Each row comes from the steps of one path. Every step used is in the known rows, and no mark comes twice. Write the path behind each row, first mark first.
(in the rows, 128 means zero)
Known rows
senof/nule/pugu/beved/bive/desez: [109 165  98 100 131 127 137 134 122  85  54 126 137 200 140 129 166 142
 162 135 114 126 140 129 134 118 149 115 104 133 149 115 139  99 166 162
 131 129 122 119 135 127 110]
domiz/senof: [111 138 132 131 145 135 119 113 126 115 101 121 141 141 120 126 124 131
 145 129 119 139 131 139 140 126 121 129 136 134 140 127 110 123 129 128
 121 138 146 120 118 125 117]
pugu/beved/bive/refi: [107 147 102  86 128 130 162 119 135 136 100 129 103 198 144 140 144 120
 131 115 137 114 120 118 126 126 126 140 142 146 134 136 161 107 127 178
 135 120 108  98 133 115 119]
bive/fodol: [110 122 134 118 134 123 120 123 145 131 132 119 135 150 138 136 127 132
 119 116 141 101 120 120 127 132 118 142 127 130 116 144 126 127 122 127
 107 134 119 117 140 125 151]
domiz/senof/nule/pugu: [111 136 119 101 149 117 127 116  91  78  58 121 140 141 117 108 137 131
 177 120  99 125 143 134 161 108 119 104 113 108 157 110  94 117 153 110
 102 137 163 118 113 123 117]
refi/bive/desez/posi/pugu/beved: [109 172 126  84 130 110 145 130 108 156  72 115 125 184 122 134 143 144
 100 151 135  83 153 127 106  94 148 145 147 187 128 128 161 119 163 177
  97 124 152 136 127 141 102]
viru/domiz/senof/nule: [ 89 118 132 116 154 114 114  98  89  88  60 119 146 147 118 112 139 131
 186 119 107 138 136 149 162 103 106 119 126 137 161 113  83 118 159 113
 109 132 177 104  99 122 116]
roke/desez: [147 126 153 118 115 103 109 137 106 121 139 127 125 127 128 141 126 127
 131 143 133 111 118 121 132 141 131 127 113 127 122 128 144 132 131 127
 119 124 139 116 126 127 115]
nule/pugu/beved/bive: [127 156 102  95 118 131 165 137 135 114  61 119 111 175 146 125 142 128
 137 125 119 105 121 130 134 139 139 117 107 122 135 132 145 113 134 163
 134 144 119 113 134 113  98]
senof/nule/pugu: [125 127 113  97 135 111 134 130  87  94  83 132 127 135 125 110 140 131
 159 121 108 108 142 127 150 114 127 105 108  99 142 113 114 117 152 112
 109 129 144 123 123 124 127]
senof/nule/beved: [115 100 114 131 156 137 122 114  81  75 102 123 131 147 122 128 143 140
 137 108 126 125 137 129 149 105 114  88 103 111 151 125 113 110 153 122
 123 128 144 131 126 120 134]
viru/posi: [112 129 139 113 129 121 140 125 118 130 109 126 126 121 128 121 129 121
 146 137 119  95 125 130 125 124 124 115 132 140 126 123 129 121 130 121
 168 146 117 140 147 112 120]
desez/posi/viru/domiz/senof: [100 116 148 102 146  95 121 107  92 128  70 118 128 131 121  95 137 117
 162 161 111 116 162 161 156  96 123 128 145 179 146 128 103 134 144 118
 124 148 202  99 112 111  94]
domiz/viru/posi/pugu/nule: [ 97 136 113  85 131 102 164 107  79 122  59 102 122 142 123  80 137 141
 131 118  93  59 145 100 125  83 110 110 144 151 164 121  98 126 150 104
 148 147 157 148 123 105 102]
senof/domiz: [129 132 129 111 138 116 137 120 114 115  94 129 131 123 124 120 137 136
 148 116 121 123 140 137 141 109 125 115 127 126 148 132 106 127 135 126
 129 134 151 132 121 129 121]
senof/domiz/viru/posi/pugu/beved: [102 149 124  56 130  98 182 107  74 112  16 127 127 147 122  95 134 140
 164 117  85  41 143 123 155  83 117  97 139 149 174 130  94 127 143 116
 174 167 174 148 115 117  97]
pugu/nule/beved: [113 113 113 128 146 146 128 108 107  90  99 111 126 159 134 106 141 153
 103  90 128 107 133 115 125 103 116  95 113 123 155 132 109 112 149 138
 107 124 141 140 128 115 111]
roke/desez/posi/pugu/nule/beved: [138 119 142 107 124  96 131 120  43  99  97 103  99 143 128 112 139 154
  69 119 126  56 130 112 123  84 115  99 108 142 152 134 141 130 160 135
  71 129 193 132 128 110  85]
senof/domiz/viru/posi/pugu/nule: [ 99 139 115  69 141  90 175 101  67 108  26 104 126 142 120  72 146 145
 154 108  85  56 154 110 137  66 105  94 144 146 187 125  76 125 154  98
 150 151 183 149 113 106  93]
pugu/beved/bive/desez: [110 168 115 129 123 144 130 132 164 116 100 125 137 196 142 148 151 139
 135 141 138 144 126 129 112 136 149 138 127 165 133 130 156 108 142 181
 149 131 107 123 138 131 111]
senof/nule/pugu/beved: [117 138 113  91 123 120 139 125  99  78  61 139 120 158 132 113 139 151
 151 105 107  81 136 120 158 105 134  94 102 102 152 115 114 116 155 133
 116 136 141 131 120 131 106]
viru/domiz/senof/nule/beved: [ 91 100 125 116 173 134 115  89  67  65  46 117 147 162 120 111 145 138
 177 107 110 132 138 148 174  98  96  92 112 131 167 115  81 104 166 114
 108 136 182 108 106 114 123]
desez/bive/fodol: [131 144 156 114 127 105 102 115 142 121 121 138 117 124 133 143 123 128
 121  97 141  86 129 133 126 124 124 141 150 125 100 145 119 116 116 134
 100 141 121 112 126 122 136]
posi/pugu/nule/beved/bive/fodol: [102 120  94 114 157 143 155 115 105 116  79  83 124 204 151 127 154 152
  81  98 139  86 120 101 108  97  93 120 115 129 148 155 135 121 150 143
  92 150 143 111 138  97 127]
desez/bive/beved/pugu: [176 131 125  87 123 113 140 142  73 127 111 154  75 103 131 119 130  90
 125 117  94 124 143 141 114  91 126 131 152  90 117 115 132  94 116 135
 107 128 112 119 125 105 104]
refi/bive/desez/posi: [108 156 131 107 140 109 126 128 127 146 110 106 132 163 118 139 148 122
 123 161 143 135 158 144 109 124 151 144 146 187 110 121 156 106 153 167
 102 109 133 124 143 133 126]
fodol/ropel: [126 138 129 135 126 113 134 128 112 128 133 138 147 133 137 148 108 119
 111 132 139 134 121 123 114 132 116 122 137 127 125 136 126 118 114 130
 148 113 126 125 132 140 143]
nule/beved/bive: [126 116 103 130 152 154 149 125 117 107 102 106 118 165 137 143 147 118
 126 124 137 149 121 135 130 138 116 110 113 131 136 139 144 111 132 148
 144 135 121 113 141 101 128]
refi/bive/beved/nule/pugu: [127 112  87  38 137 129 176 145  90 150  67 108  99 165 119 118 150 113
 137 134 103 140 151 111 119  94 123 115 107  99 121 131 136  82 143 141
  96 133 122 106 144  99 110]
bive/desez/posi/viru: [121 133 139 118 132 102 112 131 115 142 129 137 135 136 122 110 147 123
 129 180 127 127 169 138 121 103 153 138 144 178 128 124 141 132 144 134
 138 129 156 129 139 129 117]
desez/posi/viru/domiz/senof/nule: [ 84 102 133 105 153  88 118 101  67  95  59 115 131 138 117  98 148 124
 181 154 110 118 166 153 170  76 118 116 137 173 163 117  95 129 165 109
 118 143 215  98 104 111  98]
nule/pugu/beved/bive/desez: [123 178 106  96 120 135 144 140 146 116  64 126 133 194 144 132 157 136
 148 141 116 124 133 136 120 138 153 129 115 136 135 126 150 105 144 173
 133 135 112 117 141 128 107]
beved/nule/pugu: [135 112 109  88 116 130 143 140 112 120  69 127 118 144 122 107 140 135
 138 128 101 122 140 133 139 111 126 101  96  93 131 129 105 108 142 125
 106 152 143 113 147 114 113]
nule/pugu/beved: [132 149 124  85 113 129 147 131 127 112  69 137 123 154 138 112 129 144
 135 115 108  79 128 124 142 124 140 112 110 109 135 124 123 121 134 144
 119 139 127 132 126 132 107]
pugu/nule: [110 128 116 128 129 128 125 115 131 109 114 114 126 148 133 104 138 151
 107 103 129 114 133 110 117 107 127 121 129 128 149 127 116 124 144 134
 113 122 137 139 124 125 106]
nule/pugu/beved/bive/fodol: [108 149 111  81 126 125 153 131 152 117  67 116 121 198 156 134 142 132
 130 110 129  74 116 119 133 144 129 129 106 122 119 146 143 110 130 160
 114 155 110 106 148 111 124]

Which path is each row?
[ 93 140 125  76 140 113 132 103  87  71   4 128 139 172 130  99 144 140
 190 106  86  88 138 145 176  99 117  99 106 120 167 110  79 109 166 130
 105 142 179 106  98 126  92] => viru/domiz/senof/nule/pugu/beved
[119 101 134  96 139 104 132 124 110 150  99 130 141 137 132  97 142 121
 163 150 118 122 146 138 137 100 117 128 133 148 137 125 110 144 139 110
 147 145 162 101 111 121 118] => posi/viru/domiz
[ 96 127 120 129 151 130 111 106 106  80  90 120 142 143 114 130 135 138
 159 123 118 145 138 133 157 106 116 119 126 131 159 119 101 120 151 117
 116 131 160 120 109 126 121] => domiz/senof/nule
[103 127 140 115 147 122 122 105 114 122  71 118 143 143 126 111 130 126
 167 128 111 134 129 153 148 123 111 131 135 144 145 122  92 122 137 121
 114 136 165 106 108 124 113] => viru/domiz/senof
[117 118 101  92 158 142 161 116 100 134 105 116 109 188 137 135 151 107
 133 117 136 141 125 127 126 127 108 119 129 135 129 134 152  99 129 161
 126 118 116  97 147  98 143] => nule/beved/bive/refi
[126 148 131 107 110 115 152 125  90 133  91 130 101 138 131 125 125 146
  85 128 121  59 133 125 126  90 133 128 133 150 139 134 147 137 141 147
 107 141 168 141 123 129  98] => desez/posi/pugu/beved
[ 89 122  95 127 155 132 141 113 118  92  99  94 144 207 162 151 134 137
  80  94 158 109 114 103 102 128  95 110 120 133 139 162 129  93 131 156
 121 122 122 110 152 107 143] => pugu/nule/beved/bive/fodol/ropel
[113 148  95 123 154 149 143 122 101 118  78  99 141 203 138 117 168 155
  99 126 125 135 135 113  94  92 117 117 122 146 159 133 141 113 167 154
 113 129 143 124 132 114 113] => posi/pugu/nule/beved/bive/desez
[137 133 131 119 123 106 150 132  79 149 114 122 102 113 123 121 127 131
  91 141 121  86 139 130 123 100 125 135 136 144 130 133 145 141 136 123
 101 136 171 130 130 122 115] => desez/posi/pugu
[103 144 104 137 145 137 128 114 113  87  92  92 118 189 139 121 168 143
  96 129 139 137 146 135 108 116 139 113 125 174 145 131 149  91 161 176
 108 115 141 129 155 103 103] => pugu/nule/beved/bive/desez/posi
[108 137 130  94 152  98 127 134 121 160 109 113 135 166 115 126 150 117
 138 184 145 136 178 136 111  99 152 142 153 199 117 126 152 119 155 153
 126 120 149 115 133 127 114] => refi/bive/desez/posi/viru
[177 132 142  82 103  85 125 140  55  99 107 136  72 116 135 109 142 115
 107 106  99  95 139 118 104  82 127 125 138  95 131 116 138  93 132 141
  81 116 128 119 122 101  70] => roke/desez/bive/beved/pugu/nule
[106 111 110 123 159 150 140 122 133 111 109 100 129 187 148 146 144 125
 118 118 149 117 116 125 132 142 108 123 110 132 119 153 143 109 128 149
 119 144 113 106 154  99 150] => nule/beved/bive/fodol
[122 116  82  69 145 119 173 140  87 138  87  98  98 174 137 101 150 111
 109 118 106 126 152 110  89  79 119 130 139 112 143 116 138  90 149 152
  93 108 115 125 130 104  95] => refi/bive/beved/pugu/nule
[101 132 129  78 144  96 160 109  94 101  55 124 128 122 118  96 138 118
 190 131  94  92 151 137 160 114 120  95 139 150 158 125  85 112 131 107
 183 146 152 145 132 106 117] => senof/domiz/viru/posi
[113 144 130  94 119 125 164 125  97 139  72 130 118 144 133 118 123 145
 117 125 107  47 119 117 118  90 121 114 133 138 143 127 136 133 140 128
 164 162 141 147 133 121 101] => viru/posi/pugu/beved
[146  98 113 115 145 140 148 136  81 103  83 121 121 146 134 113 133 112
 122 130 106 117 135 149 128 112 113  99 112  92 135 120 116 108 137 135
 120 139 131 128 145 115 128] => nule/beved/pugu
[115 126  95 118 144 130 166 118  71 110  73  86  94 165 138 113 154 142
  73 115 132  92 135 119 112  87 112 106 122 152 156 139 149 117 159 154
  98 133 171 124 138  91  89] => desez/posi/pugu/nule/beved/bive
[120 135 119  94 141 104 147 112  98  99  75 121 133 133 119 101 137 123
 172 120 107 123 154 135 163 118 123 107 137 140 158 131  84 120 130 114
 141 130 160 132 115 122 124] => senof/domiz/viru
[137 112  96  88 127 128 159 136  78 116 108 116  95 146 142  94 146 117
 104 113  94 125 144 111 102  80 119 123 133  93 152 115 127 102 139 136
 101 114 120 137 137 105  98] => bive/beved/pugu/nule
[104 145 117  94 137 130 129 109 100  63  33 132 133 169 124 111 133 148
 165 105  96  94 137 129 170 101 129 101 110 114 164 116  98 113 156 133
 105 141 162 127 109 130  96] => domiz/senof/nule/pugu/beved
[103 112 139 103 154 113 121 107 111 135  72 123 149 147 123  99 136 120
 182 151 109 134 148 145 153  99 114 130 138 158 152 125  93 143 141 111
 139 152 184  98 100 118 110] => posi/viru/domiz/senof
[156 109 104  90 127 126 161 148  81 139 124 134  97 128 136 113 138  93
 120 137  92 137 141 126 111 101 120 133 130  93 132 119 138 102 121 131
 118 120 113 130 140 109 121] => bive/beved/pugu
[135 103 167  89 115  64 118 130  70 139 112 125 110 121 128 109 140 115
 147 179 128  87 149 143 150 107 130 126 121 172 127 128 135 146 143 117
 121 138 192  92 123 113  94] => roke/desez/posi/viru/domiz
[118 139 123 105 101 125 137 132 106 130  70 134 114 174 120 126 147 160
  88 146 112  90 147 128 119  73 142 122 123 154 141 134 133 112 163 161
 106 150 174 132 146 134  95] => bive/desez/posi/pugu/beved/nule
[109 121  94 133 151 152 146 116 117  89  91  93 116 181 141 120 155 145
 107 105 137 135 127 118 116 118 114 101 112 134 156 138 130 104 147 156
 125 126 130 122 136  97 102] => pugu/nule/beved/bive
[124 152 142 132 124 112 113 127 121 127 128 128 129 134 123 126 143 130
 119 155 132 130 149 145 122 126 152 139 139 168 121 122 145 114 140 148
 115 116 142 134 147 136 125] => bive/desez/posi
[109 155 123 105 150 127 122 131 144 148 110 113 153 176 121 140 143 127
 141 151 140 157 145 131 103 126 145 142 142 166 113 119 145 109 149 157
 117 108 112 121 132 141 134] => refi/bive/desez
[105 121 119  98 148 132 160 111  72 116  68 108 125 148 132  93 140 152
  99 104 105  55 128 107 111  74 102  88 121 127 160 127 113 124 157 119
 137 149 153 149 139 102 103] => viru/posi/pugu/nule/beved
[183 128 147  51  96  91 128 144  63 113  90 152  72 109 119 125 139 116
 133 119  95 105 141 120 139 101 132 108 105  78 111 130 135  84 124 128
  95 143 140  94 135  95  86] => roke/desez/bive/beved/nule/pugu
[158 145 136  98 125 116 130 124  99 133 138 153  84  99 125 132 131 108
 121 105 115 131 139 123 119 108 130 136 152 119 116 129 140 102 109 135
 119 126 115 123 114 107 105] => desez/bive/beved
[133  86 104 112 155 136 139 128  56  74  75 121 121 152 129 115 141 120
 137 122 106 119 142 145 143  93 111  84 106  87 153 113 104 102 158 122
 115 131 143 128 137 115 131] => senof/nule/beved/pugu
[117 112 115 110 103 145 137 127 142 103  81 131 117 168 127 131 133 157
 118 115 121 109 129 121 135 105 132 107 111 116 141 138 110 107 144 155
 133 153 139 124 138 123  98] => pugu/beved/nule
[164 129 119  60 112 117 144 134  85 121  75 150  77 114 119 112 143 115
 134 104  89 119 152 124 131  88 128 108 118  79 118 129 117  83 123 130
 100 147 128 105 132  95  92] => desez/bive/beved/nule/pugu
[ 95 139 113 116 125 137 143 124 166 117 101 113 121 195 155 155 137 136
 120 112 150  93 110 115 129 148 128 142 124 148 119 154 150 116 127 168
 132 148 109 109 143 113 124] => pugu/beved/bive/fodol
[123 142 110 135 156 155 128 129 129 113 107 115 142 186 135 144 158 126
 135 144 136 171 133 138 116 138 132 120 118 147 131 131 146  97 142 160
 141 128 113 119 151 113 133] => nule/beved/bive/desez
[119 157 100  50 125 121 175 129 117 137  63 129 101 198 146 119 149 116
 144 114 117  93 124 122 132 127 127 127 124 129 134 127 153 102 130 172
 122 129 111  93 140 109 115] => nule/pugu/beved/bive/refi
[106  88 115 103 170 127 133 107  42  62  18 114 139 168 127  97 149 118
 178 121  88 127 143 168 162  86  91  87 111 100 169 107  72  95 169 117
 103 140 180 107 115 110 118] => viru/domiz/senof/nule/beved/pugu
[116 135 105  95 138 122 157 125 124 152 122 117 108 172 137 133 144 102
 143 130 138 142 126 123 121 131 117 148 142 146 124 132 158 113 122 156
 132 115 109  89 140 107 137] => beved/bive/refi
[157 133 115  90 122 111 142 131  77 108  95 137  76 119 136  96 140 113
 104  90  92 109 150 124  98  73 126 125 152  91 140 117 117  90 131 142
  97 120 124 131 121 102  80] => desez/bive/beved/pugu/nule
[118 144 123 117 142 124 131 113  72 112  87 116 127 167 128 104 157 161
  68 124 117  90 153 123 108  70 127 111 126 156 155 126 129 117 169 151
  78 122 172 147 134 123 105] => bive/desez/posi/pugu/nule/beved
[129 116 107 119 123 120 138 132 102 107  86 112 119 151 139  92 137 132
 110 113 105 109 138 128 108  96 122 115 129 105 151 115 107 115 150 137
 103 123 134 134 135 122 102] => beved/pugu/nule
[122 117 118 100  98 124 155 128  93 128  65 127  91 156 123 126 134 156
  81 130 115  66 140 123 131  74 129 112 115 135 144 142 130 123 152 147
 102 160 181 130 140 119  86] => desez/posi/pugu/beved/nule
[125 151 103 114 123 137 165 133 123 143  84 113 113 175 139 142 137 141
 109 129 128 103 115 118 115 112 121 136 127 140 144 141 157 135 137 155
 139 150 137 119 121 118 102] => posi/pugu/beved/bive
